Each row was made from one walk, in order. Every step used is in the known rows, and no mark comes twice. Write each row's walk.
(in the rows, 128 means zero)
Known rows:
C M: [128 116 131 121 121  95 114 110 144 138 128 129 126 131 119 117 148 132
 132 129 127 156 121 113 129 136 116 130 124 140 136 129 145 133 128 142
 136 124 118]
M W: [134 108 125 129 129 105 126 121 143 135 142 130 119 136 131 123 133 137
 129 133 107 129 132 119 139 130 121 117 125 132 123 134 140 130 123 132
 122 135 114]
H Z M: [128 119 130 182 123  97 132 107 140 129 122 123 122 138 118 123 137 125
 128 130 113 134 123 146 122 138 140 134 122 123 146 152 147 138 126 147
 133 123 121]
H Z: [129 119 130 150 131 102 127 109 137 134 137 123 123 134 121 122 141 139
 131 143 118 126 120 143 129 136 129 138 126 130 136 151 146 133 124 144
 132 137 123]
U T K W M Z: [123 109 141  87 129 158  86 171  98 125 142 133 120 123 134 122 137 164
 131 115 130 140  75 142 144 128 128 132 122 137 151 140 141 147 128 125
 118 140 113]
T U: [117 111 129 115 118 112 134 123 127 136 132 128 120 138 119 123 131 159
 127 137 109 129 126 106 141 133 133 126 117 133 134 137 146 148 124 111
 134 132 124]
M W N: [136 109 122 127 116 109 119 130 140 140 139 133 129 134 133 122 122 130
 131 121 111 136 130 113 137 125 118 119 129 134 120 117 140 131 132 140
 117 122 116]
K W: [120 113 126 158 121 116 113 125 128 135 137 126 115 131 129 125 148 150
 124 132 121 138 113 116 124 131 133 125 125 135 144 123 143 141 129 123
 130 126 106]
U T: [121 124 118 120 135 120 113 147 111 129 131 128 119 130 110 119 139 162
 130 139 131 125 115 126 146 134 129 132 115 146 118 136 141 129 130 144
 128 136 118]
Z M: [125 117 120 172 114 103 129 130 133 129 119 130 121 135 117 121 138 134
 126 123 117 137 129 120 127 136 137 126 116 129 139 124 145 142 128 132
 132 117 114]
K W M Z E: [128  95 134 128 101 124  95 175 121 117 149 130 121 128 120 140 133 143
 133 122 118 125  88 141 110 131 132 122 130 121 164 120 149 144 120 110
 122 125 101]
K W M Z: [131 106 137 105 109 134 106 142 120 129 144 131 123 128 123 130 148 145
 132 121 127 135  98 117 118 126 126 125 131 123 164 125 145 148 121 126
 121 124 110]
T K W M Z: [129 103 142 108 119 144  99 154 116 129 143 134 125 125 144 125 139 148
 129 113 122 142  86 134 132 127 123 130 127 127 164 126 144 155 124 112
 121 135 113]
W N C M: [132 119 140 118 100 124 117 115 143 146 122 133 137 122 121 112 137 128
 134 114 131 156 122 107 130 131 110 131 130 123 138 109 149 145 144 142
 123 106 120]
H C M: [129 119 138 105 129 108 113  94 140 138 125 136 120 128 103 112 147 118
 132 130 133 168 114 114 131 137 120 135 123 130 138 142 151 134 125 143
 139 126 112]
M W N C H: [137 113 137 115 101 145 145 134 132 152 137 126 136 131 122 130 122 124
 135 124 110 132 132 115 143 127 119 132 131 116 119 123 154 137 138 139
 107 117 126]
W M Z: [137 109 130  90 112 124 120 145 120 128 141 135 130 130 112 126 142 142
 136 125 128 125 111 119 127 128 119 132 125 123 152 124 145 142 119 136
 123 127 121]
Z M W: [132 107 125 158 119 102 131 122 146 131 129 131 118 139 128 122 129 122
 126 120 102 136 135 124 131 133 132 114 121 125 131 135 141 135 125 132
 123 122 112]
S C H Z M: [112 128 136 147 112 118 143 109 140 147 126 117 133 139 113 135 129 134
 137 132 109 125 109 135 133 140 146 149 115 124 148 164 165 144 127 151
 130 125 130]
R E: [131 114 108 133 112 105 124 127 128 130 124 132 117 130 121 116 133 137
 113 130 126 131 136 119 131 139 134 127 123 153 120 131 145 130 118 119
 133 133 116]
U T K W: [112 117 131 145 142 140  93 155 107 131 134 127 113 125 140 117 138 169
 123 126 125 143  89 142 153 133 134 131 117 148 131 137 139 141 136 122
 126 143 110]
T K Y: [113 107 127 139 120 109 109 144 124 125 130 137 120 130 143 115 127 156
 126 127 124 141  94 135 158 138 116 131 123 131 130 137 140 153 134 134
 137 143 121]
N C M W K: [136 116 142 155 114 130 140 108 163 149 138 137 123 130 138 105 119 120
 142 109 111 143 114 116 139 134 109 116 129 113 131 149 143 139 125 128
 112 121 121]
E R: [127 120 122 192 121 113 121 117 128 121 135 134 121 130 106 122 149 139
 120 143 109 129 123 120 137 137 128 134 122 124 120 121 140 137 122 123
 136 141 110]
N C M Z E R: [132 101 152 155 104 124 101 140 135 118 130 139 123 122 102 129 140 118
 129 135 101 134 103 140 123 139 114 128 133 106 139 123 152 143 124 104
 133 140 113]
M W N Z E R: [133  96 133 161 114 125 101 159 131 123 153 142 127 126 115 129  99 116
 130 124  84 122 109 134 131 130 121 115 126 113 108 119 141 132 126 113
 121 137 110]
N Z M W K Y: [117 102 134 160 111 123 137 140 143 131 136 147 116 138 137 108  95 122
 141 102 102 133  93 117 143 135 120 105 122 103 128 165 136 151 124 143
 120 125 125]
S Z E: [113 113 123 126 114 102 121 153 135 118 142 120 122 132 115 131 126 147
 154 138 111 110  94 134 133 141 135 131 115 124 136 128 151 126 124 101
 138 132 112]
Z H C: [122 122 121 105 137 119 136 126 117 130 117 130 119 132 111 124 127 130
 127 150 130 138 135 124 142 137 136 143 125 119 137 128 153 139 129 153
 138 135 118]
U T K W N Z: [113 112 140 102 138 164  86 170  96 140 136 135 125 119 142 115 114 160
 131 111 122 147  81 130 148 125 127 128 118 142 128 129 139 147 144 129
 119 135 120]
H Z M W: [135 109 136 166 129  95 131 100 155 130 134 125 119 142 130 124 127 113
 128 127 100 133 129 149 125 134 135 122 127 121 138 162 143 132 122 146
 124 127 118]
H C M Z E R: [130 101 148 142 120 114  89 127 131 116 129 144 116 125  85 128 138 103
 128 139 107 154  93 136 125 142 119 132 130 116 138 136 155 132 114 115
 145 146 106]
W M Z E R: [135 102 130 160 101 123 101 167 121 105 149 138 126 126  96 136 132 131
 128 131 104 115  96 147 124 136 127 132 126 111 140 119 147 139 113 110
 129 138 106]
E R V: [130 114 122 228 100 100 103 119 136 126 140 134 119 131  91 132 143 131
 109 138  91 143 149 120 129 136 129 141 124 123 116 117 134 131 118 117
 136 150 102]
H Z E: [126 109 126 175 122  91 115 140 138 122 141 122 120 134 116 132 125 137
 132 144 110 116 109 169 123 139 134 135 124 128 136 146 150 129 123 126
 133 137 115]
U T K: [119 121 124 128 144 130 105 160 107 130 130 130 120 127 130 115 132 165
 128 131 124 134 103 144 163 134 126 137 112 149 117 139 140 135 133 129
 128 147 121]
Z H: [122 121 113 123 129 106 136 143 119 131 120 122 126 135 127 130 128 145
 127 147 125 127 142 124 139 136 132 139 126 126 136 113 147 139 132 148
 135 132 124]
Z M W K: [130 114 119 211 114 113 146 133 151 135 132 137 116 141 134 113 110 122
 135 106 100 133 116 121 136 136 131 113 120 122 130 145 140 136 120 127
 116 119 117]
U T K W N: [114 118 128 142 128 145  85 165 105 136 129 130 122 123 141 118 126 162
 125 114 128 151  85 134 151 128 131 132 122 151 129 120 140 143 144 133
 122 132 111]

Which walk is each row?
[133 112 140 155 121 107 147 109 144 140 133 116 123 145 120 135 128 106
 132 132  96 135 126 149 128 136 139 135 126 120 132 169 154 128 121 156
 122 127 128] -> C H Z M W
[118 110 132 166 131 126 105 137 124 135 134 129 117 127 149 122 139 154
 121 124 115 147 100 134 140 132 131 129 121 138 144 126 141 149 132 109
 129 138 110] -> T K W
[125 122 134 170 115 109 146 116 131 137 122 116 126 141 109 134 138 119
 130 137 111 137 119 148 126 140 144 146 122 122 138 159 158 134 125 154
 131 123 130] -> C H Z M
[127 103 119 252  90  90  91 153 137 115 145 132 116 130  86 142 127 130
 110 138  83 133 137 147 124 140 135 138 123 122 116 114 138 127 117 100
 137 151  94] -> Z E R V
[134 113 137 148  92 140 150 134 136 147 125 125 134 134 119 130 118 111
 132 111 105 140 133 119 135 130 131 127 127 109 127 123 155 143 139 143
 108 104 124] -> Z M W N C H
[139 116 148 123 110 138 146 111 141 152 141 119 136 133 124 131 122 115
 137 131 108 129 125 142 137 129 123 139 137 111 125 150 156 134 135 154
 108 123 132] -> M W N C H Z
[132 101 137 122 130 119 129 129 138 135 134 135 121 136 129 120 116 117
 133 117  97 131 131 117 129 129 127 111 118 117 131 143 139 141 125 130
 120 124 120] -> N Z M W
[124 117 134 158 101 144 117 130 127 143 132 129 125 123 130 121 138 144
 127 117 127 139 114 112 125 127 129 125 132 118 146 104 146 154 144 123
 116 110 108] -> K W N C
[130 107 141  83 121 102 109 122 133 139 123 135 126 132 120 123 151 131
 135 132 122 155 114 109 125 132 107 128 131 137 147 126 148 136 123 137
 135 134 126] -> C M Z
[132 106 151  29 150 124 122 106 137 141 128 136 124 130 123 118 110 100
 139 136 114 159 132 117 137 132 118 127 130 110 133 152 149 133 126 161
 132 136 125] -> N Z H C M W
[116 120 139 137 122 169  97 161 107 139 130 130 124 117 141 113 125 162
 126 112 130 144  90 137 152 128 130 131 123 132 133 120 142 153 151 122
 113 126 113] -> U T K W N C
[128 115 127 141 108 127 112 131 130 128 149 127 123 127 123 124 147 148
 128 119 133 138 104 120 122 130 134 127 123 124 153 126 142 145 125 129
 122 114 102] -> K W M
[108 113 134 122 106 105 120 108 170 145 142 143 124 135 147 107 107 142
 148 104 117 143  80  99 152 137 107 115 127 125 135 164 145 146 126 152
 125 129 120] -> S C M W K Y
[132 109 149  69 130 115 109 105 130 138 121 141 120 130 104 118 148 114
 136 134 130 166 107 109 127 134 113 132 130 129 149 141 155 137 119 142
 139 136 121] -> H C M Z
[112 124 126 109 112 126 139 130 127 152 134 122 134 133 114 133 132 158
 137 137 119 119 114 106 146 134 132 146 113 137 132 134 161 142 129 135
 128 132 126] -> S C H
[133 108 122 158 106 107 124 131 145 136 126 133 127 137 130 122 119 117
 126 108 108 145 133 116 129 128 129 115 125 127 129 117 142 137 134 141
 118 108 113] -> Z M W N
[131 112 137  70 139 106 124 100 144 136 122 131 121 134 124 121 122 103
 132 139 122 164 136 120 139 136 121 132 134 119 133 143 151 129 126 163
 135 133 116] -> Z H C M W
[132 113 124  67 116 123 130 161 112 124 129 128 133 132 121 134 129 139
 134 137 128 124 126 126 131 131 126 140 131 115 156 113 150 145 125 153
 126 130 127] -> W M Z H
[119 112 129 164 117 132  99 145 121 141 131 131 126 125 151 120 128 149
 122 113 120 155  98 127 138 128 126 130 125 140 142 106 143 150 141 119
 125 125 110] -> T K W N
[131 107 136  52 138 139 129 135 119 142 130 138 130 129 123 122  93 107
 136 131 113 142 133 114 142 126 124 129 131 108 127 130 149 138 135 160
 123 129 125] -> M W N Z H C
[126 123 134 138 125 112 143 114 128 142 135 115 128 138 111 133 142 132
 133 149 116 130 118 144 133 138 133 151 126 130 129 158 156 129 124 152
 130 137 132] -> C H Z
[131 105 140  46 127 117 117 132 138 146 126 132 139 131 142 122 104 109
 139 121 112 157 135 108 133 126 110 124 134 121 129 118 145 135 140 165
 124 122 132] -> C M W N Z H
[124 121 148 152 103 149 134 116 127 151 134 115 132 128 122 133 136 130
 133 130 120 139 105 138 123 131 136 146 137 113 146 139 159 146 141 146
 116 115 123] -> K W N C H Z
[132 117 129 217 123 109 147 111 159 135 136 131 117 143 135 114 110 111
 138 114  98 129 111 144 131 138 135 120 126 115 136 173 142 133 118 143
 117 125 123] -> H Z M W K
[124 111 124  86 128 115 131 155 109 130 114 128 126 136 127 135 130 140
 130 150 118 124 132 122 134 132 124 137 134 126 147 112 150 142 128 145
 133 143 131] -> M Z H
[134  91 143  90 113 107  95 150 146 138 144 137 133 128 129 125 100 111
 143 111 102 148 109 129 124 128 109 112 127 128 125 124 146 128 133 132
 121 120 117] -> C M W N Z E
[117 110 125 216  90  95  97 145 144 111 152 125 118 130  87 142 128 129
 134 140  80 122 115 138 127 144 138 141 118 112 121 121 142 121 115  88
 142 151  97] -> S Z E R V
[124 120 132  86 134 108 125 108 131 133 112 130 123 130 112 120 134 114
 132 142 135 164 130 121 135 139 126 143 129 122 142 132 155 135 130 162
 144 128 119] -> Z H C M
[131 116 119 180 124 118 143 132 146 140 144 136 117 138 137 112 114 136
 139 120 106 125 115 117 143 132 120 116 123 128 122 145 139 131 118 126
 115 132 119] -> M W K
[124 112 140  83 123 101 112  96 165 151 142 131 130 132 136 119 130 135
 140 119 110 144 118 101 138 130 114 120 122 138 136 143 148 137 126 137
 127 129 116] -> S C M W
[125 112 129 134 111 126 122 145 123 138 121 137 133 130 117 118 115 124
 132 108 116 142 120 109 125 129 128 124 117 123 136 116 145 148 137 141
 125 107 124] -> W N Z M
[120 118 142 134 118 113 145 100 153 149 136 117 131 142 124 136 118 123
 138 127  95 124 117 135 136 136 142 137 120 122 140 174 161 137 124 152
 121 128 128] -> S C H Z M W
[137 109 133 157 100 131 134 128 146 140 125 133 129 130 129 119 118 116
 129 105 108 137 137 119 131 128 127 115 127 109 134 116 144 147 140 136
 110 104 115] -> Z M W N C
[135 102 134  88 126 128 119 137 131 146 144 138 132 131 132 119 109 126
 138 118 106 134 125 106 135 122 113 115 125 126 120 125 140 135 132 139
 115 125 124] -> M W N Z
[136 114 151 154 113 129 158 105 147 142 132 117 126 137 120 131 128 106
 133 130  96 127 132 152 131 136 137 135 129 101 135 170 156 139 128 146
 114 123 129] -> N C H Z M W
[118 106 141 155 118 146 102 153 118 141 123 136 127 124 147 118 114 130
 126  96 106 159  95 125 129 127 133 122 118 125 151 116 143 162 142 118
 124 115 116] -> T K W N Z M
[127 113 129 104 120 129 118 145 119 144 134 137 135 126 119 118 118 139
 137 121 121 133 118 106 132 125 119 127 121 128 128 114 144 143 136 138
 125 121 126] -> W N Z
